What can hang from each mark:
bisu: beru
vodelek: beru fami
nefe: beru
luti: tosek
tosek: luti
bozez: pepiza
beru: bisu pepiza tadef tosek
fami: bisu
tadef: luti pedu
pedu: nefe tadef

Each row was made from one small tree. The marks that hang from a mark follow it in brackets, in alphabetical order. Every link used is in the known rows. Write each row's tree.
Known rows:
tosek{luti}: [ 10   5  12  10 -26 -14  -6  -9  -1  -5 -12  12  38 -10 -23  13   2   1
 -80  -3  -7 -18  -5   2  -6 -19   0 -18 -11   2   3  22  -2   3 -33   8
  -5   5  -8  30 -10  -7   1 -11]
fami{bisu{beru{pepiza}}}: [ 15  12 -11   5 -10 -20  -1   1   5  24   7   9   7   2  -6   9 -38 -11
  -5  -2   6  -2  -7   8   6 -25  12 -12   1  -7  -3  32 -10  20 -16  -7
  10  10   8  -7 -11  -1  17  14]
vodelek{beru}: [-10  -1  -4  10 -21  -4  -1   4   0  -5  -9   8  28 -13   1  20   6  -9
  15  -1   2   3 -12  11   9 -23 -17 -19  -4   9   0  30  -3  11 -35  24
 -18  12  -3  29 -10  -3  -7   4]
tadef{luti{tosek}}: [  7   5  11  14 -12  -6   5   0  -9 -14  -7   0   9   0  -4  14  16  -3
  39 -10   6   4   0   2  -6 -11 -15  11  -5 -13  24  19  -2  -5  -7  -2
  -1   6 -16  26 -12  -1  -5 -10]
beru{bisu pepiza}: [-22   6   9   2   1  -5  -6  -3  12   0   0  -1 -28  -6   1  -4 -35   7
 -13 -14  -4   2  -1  -2  -1 -31   6 -23  -8  10   6  28  -7  15  -4  -5
   0   9 -19 -10 -12   0   2   0]
tadef{luti{tosek} pedu}: [  9  -2  10  22  -1  -3   9   3  -2 -23 -11  -6   8   1   5  16  12  -8
  33 -20  17  10   2  -3  -9  -7 -18  16   0   2  12   6   1 -14  21   1
  -3 -23  28  30  -7   0 -15 -20]
vodelek{beru{pepiza tadef tosek} fami}: [-21  -1 -17   3   5  10  -1   2  26  12  22   6 -27  12  19  -9  16   1
  20   8  -6   2  -9 -33  30 -10 -11 -14   1  17  -4  19   3   4 -11  23
 -15  25 -24 -18   1   1  -3  21]
nefe{beru{bisu pepiza tadef{pedu}}}: [-13  -5  11  -4   4   5 -13  -8   7   6  -6  -3 -29   9  21 -11  -8  13
 -36 -28   2  -9   6  -3   6   9   5  -1  -2   9  -1 -26  14  -2  29   6
  -3  -8  37 -27  -5  -1  -5  -3]
pedu{nefe{beru{bisu}} tadef}: [  3 -18  13 -17 -15   0   1   3  -2 -10 -28 -19  11 -14 -29   1  15  -3
 -43   7 -12  -1   3  39 -12  20   0  30   7  -8  -1  44   7  -1 -22  24
  -7   1  16   8  17  -2   4 -20]
tadef{luti{tosek} pedu{nefe}}: [ 10  -9  14  12   5   2  19  14  -1 -23 -17  -8   6  -1  -7  10  20 -13
  25 -12  14  16   4   5 -20  -7 -20  44   7   1   6  -4   0 -17  18   4
  -5 -25  29  31  18   1 -11 -27]
bisu{beru{tadef}}: [  6   4  -1 -12  -8  -8  -6  -1 -20   4   4  16  41  -7   6  15  38   5
   5  -2   0 -10  -6   2   1  20   5 -11  -3 -13  -2 -20 -10  16 -29 -15
  19  -1  17   6  -5  -4   7  18]
bozez{pepiza}: [ -5   2  18  14 -17  -9  -7   3 -14   7 -16   7   3 -15   9   7  14   3
 -31 -15  -2  -7  -2   9 -13 -26  10 -11  -9   3 -15  13 -32   4   0  14
  -9 -12  -4  55 -13 -13  -9  -6]
fami{bisu}: [ 21   4   5  15 -20 -19   3   5   2  10  -6   7  23 -11 -11  11 -52 -17
 -40 -12   4  -7  -8  15  -7 -13  10 -15  -6   0   6  20  -4   6 -19   6
 -19   7  -8  17 -13  -4   6  -7]
pedu{nefe tadef}: [  9 -14  12  -9 -15  -7   9  11   2  -6 -27   0  20 -18 -29  13  36 -10
 -31   8 -10   4  -1  33 -21  24  -3  13   6   0  -8  64 -10   3 -26  14
  -8  -1  -1  27  18  -4   0 -26]
vodelek{beru{bisu tadef tosek{luti}} fami}: [-22  -4 -15   6   4  18  -2 -11   6 -12  22  -8   8  -1  -7 -12 -33   5
 -20  16 -13  -5  -7 -30  23 -10 -10 -15   1  17   0 -13  10   3 -28  19
 -14  13 -27  -6  -2   0   2  18]
fami{bisu{beru{pepiza tadef tosek}}}: [ 14  10 -17  -8   1  -9  -2   0  -3  27  19   9  -8  19   4 -11 -28  -2
  -9  14   1  -4  -1   2   7   2  20  -9   0 -10  -1   0  -6   7   5 -19
  14  11  -7 -29  -6   0  19  21]
bisu{beru{pepiza tadef{pedu}}}: [ -1   4  -4  -8   9  -5  -6   0   2  10   7  16   0   4  20   7  35   7
   9 -11   7  -2  -2 -10   5  13   4 -11  -1   3 -15 -13  -8  13   9 -13
  22 -17  43  -8  -2   1   2  11]
pedu{nefe tadef{luti}}: [ 13 -12  12  -3  -7  -5  12  10   2 -10 -32  -4  13 -24 -31  18  44 -11
  39   6  -4  10   1  33 -22  23  -7  13  11 -10  -9  59  -5   0 -15  11
  -7  -1 -15  30  17   0  -8 -31]
vodelek{fami}: [  6   0  10  14 -13 -15   2   3  18  -4   3   3  22 -18  -6  22   4  -6
 -30 -19   1  -8 -12 -22   5 -21  -3  -7  -3  10   2  28  -2  10 -39  20
 -16   8   4  29  -8  -4  -5  -1]
beru{bisu pepiza tadef{pedu} tosek}: [-23   0   0  -5  24  11  -6  -3   9  -3  12  -6 -49  15  24 -27 -26  15
 -24  -3  -1   6   8 -14  -3   7  10 -15  -5  19  -4 -23   0  -9  46 -19
   3 -14   3 -32   0   4  -4   0]
nefe{beru{bisu pepiza tosek{luti}}}: [ -8   5   0  -9 -13  -1 -20 -16  12   3   1 -10 -24  20  -9 -18 -22  17
 -87  12 -12 -14   4  -2  11 -36   9   7  -7   1  15  17  15  -9   0  10
   3  16  -2 -23  -8   0   4   1]
fami{bisu{beru{pepiza tadef tosek{luti}}}}: [ 17  10 -19  -5  -3  -8  -7 -10  -1  26  18  12   2  20  -9 -15 -31   1
 -47  19  -5 -11   0  -2   8  -1  18 -14  -1 -11  -2   0  -2   5  -2 -19
  17  10 -12 -28  -4  -1  22  17]
pedu{nefe{beru{bisu}} tadef{luti{tosek}}}: [  5 -16  13 -10  -7   9   8   1  -8 -19 -24 -23  -2  -2 -28  -1  21  -4
  23   8  -8   9   9  31 -11  23 -14  55  11 -19  16  42  10  -9  -3  19
   0   2   0   5  17   2   5 -23]
vodelek{beru{tadef tosek{luti}} fami{bisu}}: [  9  -4 -19  15  -6   6   2  -6  13  10  19   3  21   9 -11  -9 -45 -13
 -34  14  -6  -8 -11 -23  26  -4  -6 -12   4  12  -4   1  10  -2 -28  27
 -26  20 -27  -4  -2  -2   8  14]

Which tree is each row?
[-10   0   1   2  22  14   0  -2 -11 -22   3 -16 -17  -5  11  -8 -20   8
  38   0   5   8   8  -6 -10  15   5  -9   0   8  -2 -48   7 -17  40 -21
  -2 -24   2  -5  -2   5 -15  -8] => beru{bisu tadef{luti pedu} tosek}
[ 10 -11  18 -19 -16  -3   0   7  -5  12 -17   6  22  -5  -4   2  42  -1
 -57  -6  -7 -12   1  17  -6  18   0  31   1 -12  -1 -32   8  -6 -16  15
  -9   8  14   5  19  -4  -1  -8] => pedu{nefe{beru{tadef}}}
[-33   1  -7   8  -2   6  -4  -2  13  -3   0   1 -21  -8   7  -2 -34   2
  33  -4  -3  10  -6   2  14 -40 -12 -24  -3  16   0  34  -2  20 -17  15
 -10  17 -20  -4 -12   0  -1  12] => vodelek{beru{bisu pepiza}}
[ -8  -8   4  -9  29  18  12   7 -11 -21  -2 -17 -17  -7   3 -14 -13   3
  29   8   4  14  12   0 -19  17   2  17   5   7  -7 -58   7 -18  38 -17
  -2 -27   3  -4  18   6 -13 -13] => beru{bisu tadef{luti pedu{nefe}} tosek}
[  2   0  15   6  -3   3   2  -3 -18  -6  -1   9   8   3   8   3  30   0
  37 -14   2  -2   3  -4  -5  26  -8   1  -4 -16  21 -20  -1  -6   6 -11
   2   6 -23   8  -9  -2  -4  -6] => beru{tadef{luti{tosek}}}
[ -8  -9  14   0  25  13  11   7  -8 -19 -11  -9  -4 -23   0  -1 -13  -2
  40 -17   6  10   9   2 -17  21  -2   8   5   5 -13 -58   4  -4  25 -11
  -5 -26  10   6  15   3 -12 -18] => beru{bisu tadef{luti pedu{nefe}}}
[ 13  -5  13  10   6  -4  15  17   7 -14 -24  -5  12 -26  -8  22  19 -12
  32 -15  14  14   3  10 -22 -11 -10  20   7   6 -16  -7   0  -9  10   6
  -9 -26  31  38  16   2 -22 -29] => tadef{luti pedu{nefe}}
[  3   7 -14 -11   8   0 -10 -10   3   6  12  11  -1  19   9  -8  29  13
 -44  17  -2  -9   2 -16   5   5   5  -7  -3   3 -12 -11  -4  -2  15 -17
  27 -16  31 -16   3  -1   7  12] => bisu{beru{pepiza tadef{pedu} tosek{luti}}}
[ 15  -6  15   5  -6  -2  -8  -3  -4  -1 -17   0  13  -6  14  14  37   2
  12 -24  11  -9   4   6   1  24  -4   6   1  -6  -4 -37  17 -13  17  12
 -10 -10  41   7  -5   0 -20 -12] => nefe{beru{tadef{luti pedu}}}
[ -4  -3   0  -7  24   9   7  11  14   6  -2   1 -46   8  14 -13  33   3
  28   3   4  13  10  -7 -11  11   0  12   4   8 -14 -22   2 -18  52 -12
   1 -12  -2 -14  22   5 -16 -15] => beru{pepiza tadef{luti pedu{nefe}} tosek}
[  1   8 -15  -7  19   2  -3   1   2   3  10   5 -19  10  21   2  41  10
  60   8  11   8   3 -11   5   7   4  -3   4  -3 -13 -15  -3  -1  31 -23
  25 -15  27 -14   2   4  -5  12] => bisu{beru{pepiza tadef{luti pedu} tosek}}
[-13   5   1  -5  12  11  -1  -5 -16 -13   7 -12 -13  -7   3 -10 -16  12
  45   8  -4   3   7   0  -7  13   8 -12  -3  -6  12 -37   2  -8  19 -22
   2   2 -37 -11  -7   4  -7   1] => beru{bisu tadef{luti} tosek}
[ 23   5  -6  -1  -9 -14   1  -1 -19  15   7  14  38  -4  -4   8 -26  -9
  -8  -2   4  -9  -6   8   2  17  13 -13   2 -13  -2 -17  -6  13 -20 -14
   7   4   9  -2 -10  -2  18  15] => fami{bisu{beru{tadef}}}
[ 15  13 -18  -2   9  -6   0   0  -4  23  15   4 -13  12   3  -4 -22  -3
  49  14   5   2   1   2   5   3  15  -9   5 -16  -4  -4  -3   4  14 -23
  16  11 -15 -26  -5   4  12  15] => fami{bisu{beru{pepiza tadef{luti} tosek}}}
[ 29  11 -15   1 -17 -16  -3  -5  -8   8   9   3  39   7 -24   3 -44  -9
 -57  26   0  -9  -6   9   1 -24  14  -1  -2 -11   3  14  -5   2 -25  -9
   9   1   6   5  -9  -3  19  10] => fami{bisu{beru{tosek{luti}}}}
[-12  -8  -3  13  -6   4   2   3  12   1   9  10  22 -12   8  14  15  -9
  24 -12  -1  -3 -14 -23  22   3 -17 -18   1  14  -7   1   3  13 -40  30
 -23  17  -8  14  -4  -2  -6  14] => vodelek{beru{tadef} fami}
[-24  -5  -5  16  -2   7   4   0  15 -16   8  -9  14 -21  -6  14 -39  -7
  28  -8   1   7 -13 -19  20 -36 -16 -12   2  19  -1  21   3  19 -47  32
 -21  12  -7  18  -9   0  -3  15] => vodelek{beru{bisu} fami}
[ 12 -15  11  -2  -7   1  16   9  -5 -16 -24 -11   7  -6 -30   8  45 -11
  33   8  -6  14   5  27 -20  27 -16  36   9 -15  10  62  -6  -8  -9   8
  -1   1 -16  24  18   0   1 -29] => pedu{nefe tadef{luti{tosek}}}
[ 23   5  -4   8  -3  -5   6  -3 -23   9  10   5  26   7  -4   6 -20 -12
  46  -3   8  -1  -2   5   0  19   3   8   4 -27  13 -18  -4   6  -4 -18
  13   3  -3  -5  -9   0  17  11] => fami{bisu{beru{tadef{luti{tosek}}}}}
[ -1  13 -13 -14  10  -1  -6  -2  -4  10  14   5 -16   9  14   1  44  11
  64  16   1   1   2  -7   6   4   7  -8   1 -17  -1  -5  -6   6  10 -22
  27   7 -10 -21  -3   3   0  19] => bisu{beru{pepiza tadef{luti} tosek}}
[ 20  15 -20   1  -8 -15  -5  -5   8  19  14   7   6  16 -16  -2 -42  -6
 -51  24  -2  -8  -5   3   6 -31  16  -7  -1  -5   1  32  -5   7 -10  -8
  15   8  -3 -14  -8   0  22  12] => fami{bisu{beru{pepiza tosek{luti}}}}
[ 12  -2 -10 -18  17   5   8  10 -14  -7   2  -4  18  -5   5   7  47   1
  45  18   9   9   4   2  -9  18   1  26   8  -9 -13 -44  -3  -8  15 -19
  18 -26  36   7  20   5  -6   3] => bisu{beru{tadef{luti pedu{nefe}} tosek}}
[-26   5  -2 -14  13   8  -8  -6   1   6  14  -3 -45  13  14 -28 -22  19
 -20   8 -12  -1   5 -10   2   3  12 -19  -7   7  10 -12  -2  -2  26 -21
   5  11 -36 -37  -5   1   4   9] => beru{bisu pepiza tadef tosek}
[  7 -13  17   3  13  10  16   9 -11 -13 -10   0   3   2   6  -1  33  -7
  24 -15  10  10   7  -2 -16  31 -16  31   4  -2   3 -40   1 -16  27  -8
  -3 -20  15  15  18  -2  -9 -20] => beru{tadef{luti{tosek} pedu{nefe}}}
[-26   3  10  -5   9   4  -8  -6   0   8   6   8 -35  -1  11 -16 -20  14
  -8 -18  -8  -4   3  -9   0   6   9 -30  -8   7   3 -11  -3  14   9 -14
   3  10 -29 -26  -9   0   5   4] => beru{bisu pepiza tadef}
[  2  -3   0  -8  -2   0 -14  -3  11  14  -1   0 -30  25  29 -14  33  12
 -52  -7   1 -10   6  -5   8  11   6   9  -2   5   1 -15  13 -19  35   7
  -3  -3  38 -24   0   1  -9  -3] => nefe{beru{pepiza tadef{pedu} tosek}}
[-34   4 -20   1   1  11  -5  -1  13  -3  10  -8 -33   6   8 -13 -33   5
  22  19  -7  13  -3   2  15 -43  -7 -16  -6  14   4  33  -2   6  -5  12
  -9  17 -25 -14  -7   3   0  15] => vodelek{beru{bisu pepiza tosek}}
[ -2   0   3 -14 -13   6 -17 -17 -14  -3   2  -8  10  14  -5 -18 -10  18
 -89  12 -14 -21   7   4   5   8  10   6  -7  -8  16 -35  18 -13  -3   2
  -1   7  -2 -18  -5  -2   6   4] => nefe{beru{bisu tadef tosek{luti}}}
[-25   5  11   4  16  13  -1 -10  -5  -2   9  -2 -47  10  11 -20 -14  11
  56 -17  -3   5   8 -13  -1   9  -4  -8  -4  -7  21 -12   0   3  30 -20
  12  12 -42 -29  -8   3   4   3] => beru{bisu pepiza tadef{luti{tosek}}}
[-15   2 -17  12  -7   3  -3  -5  38   5  14   1 -12  10  -5  -1  -3  -1
 -25  16  -8  -1 -10 -30  27 -49 -15 -10  -1  21  -4  54   4   3 -28  35
 -12  25 -21   0  -2  -1  -2  12] => vodelek{beru{pepiza tosek{luti}} fami}
[ 25  -5  -4  -4   4  -7  11  11 -11  10   0   5  34  -7  -5   5 -23 -16
 -20  -3   9   1  -2  13  -9  18   9  13   8  -3 -18 -35  -4   6  -3 -10
   5 -20  40   5  13  -3  13   2] => fami{bisu{beru{tadef{pedu{nefe}}}}}
